In the rows, zero is written as 128.
Known rows, with every way that one mark hangs from another:
[K_45 [K_473 K_115 [K_334 [K_961 K_996]] K_563]]: [107 176 106 198 136 153  91 119 201 190 125 117 145 165 134 125  81 112
 181 153  83]
[K_473 K_115 K_334 K_563 [K_996 K_961]]: [100 170  65 222 110 134 145 117 185 207 124 126 151 159 198 127  86 135
 134 186   8]
[K_996 [K_961 [K_334 [K_473 K_115]]]]: [ 91  98 115 160 172 141 152 138 197 172 118 136 139 168 161 127 124 105
 127 114  87]
[K_961 [K_115 K_473] K_334 K_996]: [131  90 119 167 221 134 148 142 160 119 109 163 118 171 139 132 105  85
 140 129 104]
[K_115 K_473]: [104 102 104 138 140 124 141 138 104 134 132 134 142 161 137 136 119 107
 106 129 103]
[K_45 [K_473 [K_115 [K_961 K_996]] K_334]]: [103 150 103 183 146 136 109 117 116 186 129 142 147 153 147 131  96  99
 158 153  89]
[K_473 K_115 K_334 [K_563 K_961] K_996]: [107 183  65 219 129 142 123 120 145 210 129 111 147 140 149 122  80 125
 133 175  67]
[K_961 [K_115 [K_473 K_334]]]: [102 101  99 166 178 127 168 137 128 144 120 148 123 161 151 127  92  99
 125 149  96]
[K_996 K_961]: [118 106  84 155 124 125 148 134 155 152 117 129 140 158 159 124 119 112
 104 145  82]
[K_563 [K_961 [K_334 K_473] K_996]]: [136 103 103 165 213 146 128 147 147 158 110 134 126 140 108 138 116  93
 129 111 152]
[K_996 [K_961 K_334]]: [125  93  85 166 145 122 147 136 157 143 111 138 133 165 156 128 124 103
 112 125  90]
[K_334 K_473 K_961]: [105 109 108 143 163 148 142 140 178 140 121 112 134 154 130 128 110 119
 111  99 114]
[K_334 K_961]: [121 121  97 152 142 137 131 131 166 131 120 111 138 157 126 118 111 113
 111 113 104]
[K_334 [K_473 K_563]]: [109 128  99 152 128 140 138 140 147 138 134 119 133 149 153 137  98 133
 130 150  95]
[K_961 K_996]: [140 129 109 154 152 132 132 133 144 138 122 128 127 151 135 131 104 113
 130 153 105]
[K_45 [K_473 K_115 K_563]]: [ 92 159 106 155  91 142  99 125 157 167 141 114 141 168 148 126  90 119
 156 156 104]
[K_996 [K_961 [K_115 K_473]]]: [103  79  94 156 169 130 163 141 167 143 111 154 138 169 167 123 115  94
 105 137  76]
[K_115 [K_473 K_563]]: [107 121  93 156 118 126 129 137 107 131 137 131 149 161 148 137 109 118
 121 151  78]
[K_563 [K_961 K_115 K_334]]: [134  97  89 170 199 138 140 141 152 138 105 135 117 150 119 113 102  84
 121 120 149]
[K_334 K_473 [K_961 K_115]]: [106 101 113 149 197 156 156 142 216 130 111 124 118 157 140 115  95 109
 121 104 118]
[K_996 [K_961 K_115 [K_334 [K_473 K_563]]]]: [114  92  89 180 179 143 159 145 210 140 107 148 121 164 180 128  99 110
 139 139  78]

Rows:
[127  84  90 172 179 130 162 138 193 134 101 149 118 169 165 118 108  95
 121 131  92] : [K_996 [K_961 K_115 K_334]]
[113 117  87 166 178 154 137 146 166 149 118 124 128 138 135 120  88 109
 129 146 130] : [K_334 [K_473 [K_563 [K_961 K_115]]]]
[119  87  99 160 220 148 151 150 165 144 106 137 112 145 122 124 102  90
 120 106 161] : [K_563 [K_961 K_115 [K_334 K_473]]]
[145 118  96 170 204 146 133 139 167 148 105 135 122 139 117 113  96  90
 129 151 137] : [K_563 [K_961 K_115 K_996]]
[102 132  74 192 156 133 148 128 141 173 118 125 142 163 151 137  99 119
 102 121  61] : [K_115 [K_473 [K_334 K_961] K_996]]
[145 145  76 208 188 144 131 133 161 165 108 138 127 133 131 119  76 101
 155 184 102] : [K_473 K_334 [K_563 [K_961 K_115 K_996]]]
[120 106  82 183 217 153 155 146 176 164 103 133 108 148 143 131  89 104
 109 110 134] : [K_563 [K_961 K_115 [K_334 [K_473 K_996]]]]
[139 122 113 170 201 150 136 133 218 126 104 131 121 159 131 110  93 100
 139 131 101] : [K_334 [K_961 K_115 K_996]]
[113  81 108 156 193 129 156 143 142 115 115 154 119 173 144 129 107  89
 124 116 112] : [K_961 [K_115 K_473] K_334]
[112 153 111 177 177 159 109 136 175 182 129 120 150 136 123 125 101 111
 150 154 106] : [K_334 [K_473 K_115 [K_563 [K_961 K_996]]]]
[117 155 118 190 177 146 128 120 199 173 118 120 142 155 127 114  97 108
 152 138  72] : [K_473 K_115 [K_334 [K_961 K_996]]]
[110 150  77 212 125 136 132 122 198 180 119 130 145 173 189 128 101 125
 132 154  26] : [K_473 K_115 K_563 [K_996 [K_961 K_334]]]
[108 149  77 172  91 130 117 129 118 166 132 120 127 158 150 140  80 123
 151 166 107] : [K_45 [K_473 K_334 K_563]]
[128 157  50 222 158 142 143 129 153 181 112 125 123 138 158 122  65 120
 126 179  83] : [K_473 K_334 [K_563 [K_961 K_115]] K_996]
[117 136  57 199 100 132 117 131 170 178 114 132 129 178 183 146  94 121
 129 143  69] : [K_45 [K_473 K_563 [K_996 [K_961 K_334]]]]
[124 141  97 176 153 142 111 128 171 171 113 125 127 160 121 132  90 104
 150 129 120] : [K_45 [K_473 [K_334 [K_961 K_996]]]]
[106 132  86 164 126 137 119 128 153 169 119 114 128 163 126 129  92 108
 133 117 126] : [K_45 [K_473 [K_334 K_961]]]
[120 118  73 184 154 135 166 133 203 162 105 138 121 164 190 121  90 117
 101 158  60] : [K_473 [K_996 [K_961 K_115]]]
[119 173 106 207 157 149 115 118 204 171 123 119 150 155 137 116  88 118
 170 160  50] : [K_473 K_115 [K_334 [K_961 K_996]] K_563]
[ 87 148 111 170 165 159 140 129 217 179 125 106 138 161 154 125  96 129
 115 107  75] : [K_334 [K_473 K_115 K_996] K_961]
